What can hang from each mark:
z124: z761 z772
z772: z310 z770
z310: z451 z761
z218: z602
z602: z761
z761: z124 z310 z602
z34: z451 z772
z451: z34
z770: z218 z761

Every row comes from one small tree of marks. The marks that hang from a mark follow it in brackets, in the order of their numbers. Every link used is in the known rows. Which tree was each row made from?
Known rows:
z770{z761{z310{z451} z602}}: [ 14.2  33.2 -47.8  15.0  -5.8 -16.4  19.3  -7.4   8.1   6.3   6.7  -5.4
   7.4   7.4 -24.4 -36.8   0.7  52.1  35.1  -3.2  10.7   2.4  19.1]
z761{z310 z602}: [ 10.0  16.2 -28.5  17.2 -10.7 -16.3   6.2   5.0  11.5   8.7   3.4  -5.5
  17.1  13.7 -24.7 -16.1  16.3  41.5  17.8  -9.1   8.3  -4.4  20.4]
z772{z770}: [ -0.6   4.6 -32.9   8.2   6.9  -8.3   1.2   4.3  12.2  10.2   5.0   0.0
  -1.7  19.6 -29.1  -7.5   7.0  19.3   6.2  -9.3  10.6 -12.6  10.0]
z451{z34{z772{z310 z770{z218}}}}: [  0.2  14.2 -27.8  19.9  18.2  -3.4  -5.5  10.7  11.6  18.6   9.8  10.0
 -44.4  13.1 -24.7 -31.8  14.5  20.0  -8.4 -10.9  13.5 -17.1  14.9]
z124{z772}: [  1.9   4.8 -22.2   5.9  10.7 -15.0   2.2  -3.2  26.1   9.4   2.8  -0.3
   2.4   4.5 -26.1   0.9  -0.1  41.3  10.9 -14.9   4.8 -16.1  13.3]
z761{z124{z772{z770}} z602}: [ 23.7  12.1 -20.2   3.2   2.1   4.2  -4.0  12.3   7.9   7.7   4.9  -4.9
  35.2   5.5 -37.0  22.5  16.0  42.9   8.3  -8.3  10.3 -17.9  11.8]
z34{z451}: [ -4.9   6.6 -45.7  12.0   2.4 -13.0   0.4  -8.8  15.9  12.7   5.1   0.8
 -12.1  13.4 -33.8 -19.7  -5.5  26.6   9.5  -6.0  10.1  -9.7  11.0]
z772{z310{z451{z34}}}: [-12.0  32.0 -36.7   8.0  16.8  -4.5   5.7  -8.0   8.1  11.9   0.5  11.4
 -26.3   0.4 -21.0 -49.7 -14.2  18.8  15.1  -5.7   5.5   9.6   7.4]
z451{z34{z772{z770{z761}}}}: [ -9.2  24.7 -32.4   9.4  21.7  11.7   3.4  -5.9  18.2  19.3  19.7   4.0
 -32.0  13.4 -30.7 -44.2   9.9  35.2  12.8 -14.5  15.1 -11.8  16.2]
z772{z310 z770}: [  7.8  -5.0 -43.1   5.6  19.1 -24.5  -0.3   9.6  11.8   8.5  -4.5   4.2
 -14.3  14.5 -27.6  -4.8  11.1  15.5   2.0  -7.5  11.3  -5.5   8.4]
z34{z451 z772{z310 z770}}: [ 10.4 -10.1 -58.1   7.8  19.8   1.0  -1.4   4.9  17.1  13.8   7.9   6.8
 -35.0  12.3 -38.4 -13.3  17.0  19.6  15.6  -0.9  12.4  -9.6  12.4]
z124{z772{z770{z218{z602}}}}: [ 11.1  -4.5 -51.6  14.7   2.8 -12.4 -14.1  12.9  16.1   7.0  -3.1 -13.9
  10.4  10.3 -25.1   6.5  15.1  36.7  -1.6 -10.8   1.6 -32.0  15.7]
z451{z34}: [-20.6  28.9 -18.3  11.4   8.1  -4.1  -0.8  -7.3  13.6  16.2   7.2   5.2
 -13.1  10.7 -24.1 -40.1  -5.2  25.6   1.8 -15.3   7.5  -4.1  11.7]
z310{z451{z34{z772}}}: [-22.6  35.2 -16.7  14.3  11.4  33.8   8.1 -16.4  14.1  17.5  22.7   9.8
 -27.3   2.2 -23.6 -53.1  -6.6  26.9  30.5  -7.4   4.6  -0.3  13.1]
z770{z761{z310}}: [  7.0  26.0 -36.1  12.9   8.0 -32.6   8.7  -1.9  19.2   9.4   6.3  -2.4
 -13.4  14.9 -22.2 -29.1  -3.4  46.0  12.7 -13.0  13.2  -1.9  17.3]
z124{z761{z602} z772{z310}}: [ 15.4 -11.4 -35.3   2.5  12.4 -51.8   8.2   2.5  21.9   9.8 -10.0   2.8
  12.6  -4.8 -32.2  -4.6  23.6  66.1   3.0 -13.0   8.1  -8.5  18.6]
z761{z602}: [ -4.2   0.2 -23.0  12.9  -0.1 -17.2   5.7  -4.4   6.3  10.9   2.9  -3.9
  18.3  10.8 -27.1  -7.1  18.2  36.2  13.3 -12.0   8.7 -10.7  15.2]
z218{z602{z761{z124{z772{z310}}}}}: [  1.7  -4.3 -52.7  -2.0  33.1 -14.2  -5.1  -1.2  15.7   5.3  -8.8   2.1
  10.6  -5.7 -22.9  27.3  15.1  40.7   1.8 -10.2  -3.4   0.3   7.5]
z451{z34{z772{z310{z761{z602}}}}}: [ -9.9  25.5 -34.9  18.6  10.7   3.6   6.3 -10.7   4.8  16.7   8.8  -1.3
 -45.1   1.1 -19.2 -38.3  32.0  34.2  15.3  -8.4   3.8  -2.4  18.4]
z602{z761{z124{z772} z310}}: [ 14.0  35.2 -29.5   6.7   8.5  -8.0   6.4   1.2  24.7   9.7   7.1   7.3
   9.3   6.2 -24.3  15.3  -2.1  47.8   3.5  -9.8   4.0  -3.1  12.5]
z772{z770{z761}}: [  4.1   8.0 -43.0   6.2  15.5 -23.2   6.0  -1.9  13.6  10.5   5.4  -2.6
 -10.6  19.1 -30.0 -16.7   4.9  32.5   7.0 -11.8  15.7 -12.6  11.5]
z761{z124{z772} z310}: [ 20.1  35.8  -7.9   6.7   5.0  -5.9  -4.2  10.1  21.0   6.9   9.0   0.3
   9.6   3.5 -26.4   4.7  -8.8  47.2  10.3 -11.4   7.6  -4.2  13.5]
z218{z602{z761{z310{z451}}}}: [ -8.1  23.8 -73.2  13.7   0.7   6.4   9.8 -10.9  13.6   5.5   2.1  -3.3
   8.0   8.9 -16.0 -22.4   3.1  32.8  29.1  -0.1  -6.7   8.9  13.9]
z451{z34{z772}}: [-23.2  22.4  -9.4  14.1  16.0  17.8   0.7  -9.9  17.6  20.0  20.1   8.2
 -26.5   7.9 -25.0 -40.6   5.9  29.2  14.6 -15.8   7.5  -7.6  16.0]
z770{z218{z602} z761}: [ -8.2  -0.3 -44.1  19.8  12.3 -39.8  -4.9  -6.0   6.7   8.8   0.4 -12.8
  -7.2  11.9 -18.8 -19.5   7.5  44.7  -1.8 -16.1   8.7 -19.8  15.5]

Which tree is each row?
[ -5.9   3.4 -26.1   9.3  25.2   3.0  11.1  -8.7  12.5  10.4  12.2  10.6
 -30.3  -0.5 -22.0 -22.3   4.0  24.3  32.4  -4.0   6.3   3.4  10.8]
z34{z772{z310{z451}}}
[  6.1  -2.4 -25.4   5.7  -0.3 -36.0   8.9  -3.0  22.4  12.0  -0.8  -1.9
  27.6   0.3 -34.1  -6.9  19.7  68.8   7.1 -14.6   7.0 -15.4  20.3]
z124{z761{z602} z772}
[  4.3   3.5 -30.1  22.7   0.5 -47.2   8.0  -5.5   3.1  12.6   2.9  -7.2
   1.2  13.9 -23.9 -14.9  14.6  50.4  -3.6 -14.8  17.1 -24.1  18.5]
z770{z218 z761{z602}}
[ -1.1  30.8 -16.1  15.9  -4.1  -6.8   2.7  -7.4  -7.5   9.2   9.1 -10.4
  -0.7   7.7 -22.3  -1.1  16.1  36.7   7.2  -7.8   7.8  -5.1  10.3]
z310{z761{z124 z602}}
[ 24.2  -4.1 -40.9  10.0  12.6 -58.6   0.0  15.1  23.7  10.7  -7.1   5.5
 -13.0   8.4 -30.4  -5.0  10.8  49.8 -20.7 -11.6  12.9 -22.2  14.9]
z124{z761 z772{z310 z770{z218}}}
[-18.8   5.3 -39.4   6.5  19.3  -1.7  -3.8  -8.6   4.4   9.2   3.3  -1.2
  16.5   8.0 -22.5  12.2  12.4  30.8   4.3 -10.6   0.0   0.0   6.8]
z218{z602{z761{z124}}}
[  5.9  17.1 -49.9  23.5   2.8 -39.5  -4.1   3.5  11.5   7.0   1.4 -14.5
  -6.4  14.7 -16.2 -27.3   6.3  49.7   3.1 -13.2   8.1 -12.3  20.4]
z770{z218{z602} z761{z310}}
[ -4.1  23.2 -45.1  11.0   9.3  -1.3  -3.0   0.2   9.4   7.3   4.3  -2.9
  16.9  10.9 -20.5   2.5   9.7  35.9   7.5  -7.6  -0.7   7.0  12.1]
z218{z602{z761{z124 z310}}}
[ -6.1  58.7 -33.0  15.6  -6.2  12.3   6.9  -5.2  14.4  11.6  10.6   5.1
 -15.6   7.9 -20.0 -60.4 -20.5  27.9  22.6  -4.7   4.5   9.3  14.0]
z761{z310{z451{z34}}}
[ -1.6   9.0 -57.4  17.0  15.6  -6.8   4.3 -13.7  13.3  13.6   9.5  -0.5
 -65.2   6.2 -25.9 -23.9  13.7  26.0  16.6  -1.5   6.1  -4.6  12.7]
z34{z451 z772{z310{z761}}}
[  7.6  15.4 -46.5   8.7  16.4 -29.2   5.1  -5.9  19.2   7.2  -5.0  -4.0
 -38.1   0.0 -17.7  -2.4   8.0  36.7   6.7  -9.3   0.9  -9.2  11.3]
z124{z772{z310{z761}}}
[ -2.7  48.2 -26.4  21.0  -8.4  34.3  11.5  -5.9  11.0  15.2  20.6   2.8
  -5.2   2.8 -24.3 -56.8   9.1  41.2  40.6  -3.0   4.3   2.9  22.5]
z761{z310{z451{z34{z772}}} z602}
[ 24.6  36.0 -48.1   6.1  -7.3 -11.0  11.4   8.1  28.5   7.2   5.6   2.2
   6.9   5.7 -31.7 -29.9  -5.8  54.8  21.5  -1.5   5.8  -3.6  17.3]
z124{z761{z310{z451}} z772{z770}}
[  7.5  -4.2 -30.9   0.1  22.8 -52.5   5.4   1.2  29.4   9.9  -6.7   8.3
  -8.0  -2.5 -29.4 -10.8   6.9  56.5  -0.9 -14.8   7.9  -5.9  14.3]
z124{z761 z772{z310}}
[ 14.6   9.5 -50.2  11.1   6.5 -28.9   7.9  -4.7  12.7   6.6  -8.4  -9.3
 -16.0  -2.5 -20.5   3.0  25.0  45.8  10.6  -7.7   1.0 -11.6  15.6]
z124{z772{z310{z761{z602}}}}
[ -5.5   4.9 -42.3   1.7  20.6   2.5  -4.6  -6.7  15.8   8.0   0.8  -2.6
  23.6  -0.8 -25.0  24.5  10.5  44.9   6.2 -12.0  -4.0  -7.8   8.8]
z218{z602{z761{z124{z772}}}}
[ 19.5  17.7 -22.1  17.2   2.6 -28.8  -0.9   8.8  -6.7  11.1   7.6  -6.2
  13.6  17.0 -31.6   3.1  13.2  43.7 -10.3 -10.3  22.7 -23.0  12.6]
z772{z770{z218 z761{z124 z602}}}
[  5.6  -6.1 -73.6  15.4   6.4 -13.4  -4.2   3.6  19.3   9.4  -5.0  -7.0
  10.8  13.6 -23.5  18.0  21.1  37.6  -7.7  -8.6  -2.1 -29.6  14.6]
z124{z772{z770{z218{z602{z761}}}}}
[ 16.0  12.2 -31.8  -0.8  33.1 -31.1  -2.1   8.4   4.1   7.8   1.7   3.8
 -15.3  10.5 -31.4  -0.4   3.5  30.2  -2.2  -9.9  19.4  -0.1   5.1]
z772{z310 z770{z761{z124}}}
[ 11.7  -1.6 -52.2   3.4  28.9 -39.8   5.4   3.8  12.9   8.0  -4.4   1.8
 -22.4  14.1 -28.3 -12.4   9.0  28.5   2.9  -9.9  16.4  -5.4  10.0]
z772{z310 z770{z761}}
[ 14.6  49.1 -38.6   7.7   3.5   9.1  13.0  -5.0  20.8   7.3   9.4   9.5
   7.1   1.0 -22.8   2.2 -16.0  45.3  19.8  -2.1   1.0   4.7  10.1]
z602{z761{z124{z772} z310{z451}}}
[ 27.0  29.5 -12.0   9.1  -5.2  -3.9  -1.1  12.5  14.1   6.7   6.2  -4.3
  33.0   1.2 -29.8   9.3   8.6  56.0  15.6  -9.6   7.7  -7.5  17.6]
z761{z124{z772} z310 z602}
[ 13.2  11.5 -46.7  16.9   7.5 -23.7   3.6   8.6   3.1   7.7  -1.5   4.8
 -22.4  13.3 -22.5 -17.2  -3.7  14.0   0.8  -0.4  11.4 -11.2   7.6]
z772{z310{z451} z770{z218}}
[  5.6   2.5 -40.1   7.7  23.3  12.1   8.5   1.7  10.9   9.5  11.7   9.4
 -28.9   6.2 -27.4 -18.8  10.2  18.0  30.3   0.0   8.3  -0.9   9.8]
z34{z772{z310{z451} z770}}
[-15.8  12.1 -17.4  10.2  28.2   2.0  -0.2  -4.0  17.3  17.4  10.4  12.3
 -38.2   3.1 -23.7 -37.8  11.1  25.7   9.8 -14.3   8.0  -0.2  14.2]
z451{z34{z772{z310}}}
[ 23.2   1.5 -51.9   4.4   7.0 -20.8   8.0   2.1  18.3   8.8  -0.6  -9.2
  19.1   7.9 -34.9   2.0  20.8  55.9  14.5 -10.9  12.1 -23.5  18.0]
z124{z772{z770{z761{z602}}}}
[  6.3  14.4 -55.9  10.7  11.9 -22.9   3.7   2.3   7.0   7.9  -2.9  -4.1
 -41.4  15.4 -20.2 -11.7  15.5  15.5   1.7  -4.1   6.9  -4.7   8.3]
z772{z310{z761} z770}
[-14.2  52.0 -50.2  14.0   9.2  -2.3   9.4 -16.6   3.4  11.1   1.8   2.8
 -54.9   0.3 -13.8 -55.9  -9.6  17.5  13.8  -2.4   1.1   9.3   7.5]
z772{z310{z451{z34} z761}}
[ -8.2   8.7 -32.1  15.6  22.6 -11.5   7.5 -10.1  11.9  12.3  10.8   0.9
 -57.5   5.8 -16.5 -16.6  20.6  27.5  15.3  -9.0   4.4  -3.5  13.2]
z34{z772{z310{z761}}}
[  8.7   9.1 -50.2   5.4  15.4  -7.4   6.9   3.0   7.1   5.8  -1.6   6.4
 -14.9   8.9 -26.2 -18.3  -1.8  12.8  19.0   0.2   8.4   1.7   5.9]
z772{z310{z451} z770}
[-12.2  35.3 -30.7  11.9   8.8  42.7   5.4  -7.0  11.8  16.8  22.6   7.7
 -26.6   8.7 -28.8 -48.8  -0.7  19.1  28.8  -3.7   6.5  -4.4  12.6]
z310{z451{z34{z772{z770}}}}
[ -7.9  51.6 -20.1  13.6   1.0   8.3   7.5 -15.7  -4.6   7.4  15.4  -3.1
 -26.7   4.6 -18.3 -19.4 -14.0  25.0  18.3  -1.7   4.6   4.4   3.3]
z310{z451 z761{z124}}
[ 16.5  42.0 -11.4  20.8   4.9 -38.5  -0.7   6.7   6.9  10.1  11.8  -1.2
 -11.8  15.7 -21.2 -16.1 -11.5  48.0  -9.8 -13.9  20.2  -9.3  14.2]
z770{z218 z761{z124 z310}}
[ -0.3  52.3 -35.0  16.5 -17.7  -6.6  13.8  -4.9  10.9  13.5   7.6   3.3
  10.1   4.0 -27.9 -69.3   0.2  55.8  20.5  -5.0   7.0   9.9  21.4]
z124{z761{z310{z451{z34}} z602}}
[  2.7  35.9 -60.8   3.5  22.5  -9.5   8.4  -4.9   8.6  10.9   0.1   7.5
 -32.7   6.1 -27.1 -53.6  -9.8  25.0  14.0  -3.9  12.7   4.9   8.1]
z772{z310{z451{z34}} z770{z761}}
[-11.0  68.6 -24.4  16.6 -10.3  23.5   5.9 -16.2 -12.2  12.3  13.2  -5.0
 -13.1  -0.4 -20.6 -42.4  -3.7  31.8  18.0  -1.6   4.1   5.0   8.6]
z310{z451{z34} z761{z124 z602}}
[ -4.1  36.8 -53.7  11.3   4.3  13.6   3.6  -6.3   4.7   4.5   7.0  -0.7
  15.3   5.1 -18.5  -9.8  -3.4  33.3  24.5   0.4  -3.4  14.0   9.1]
z218{z602{z761{z124 z310{z451}}}}
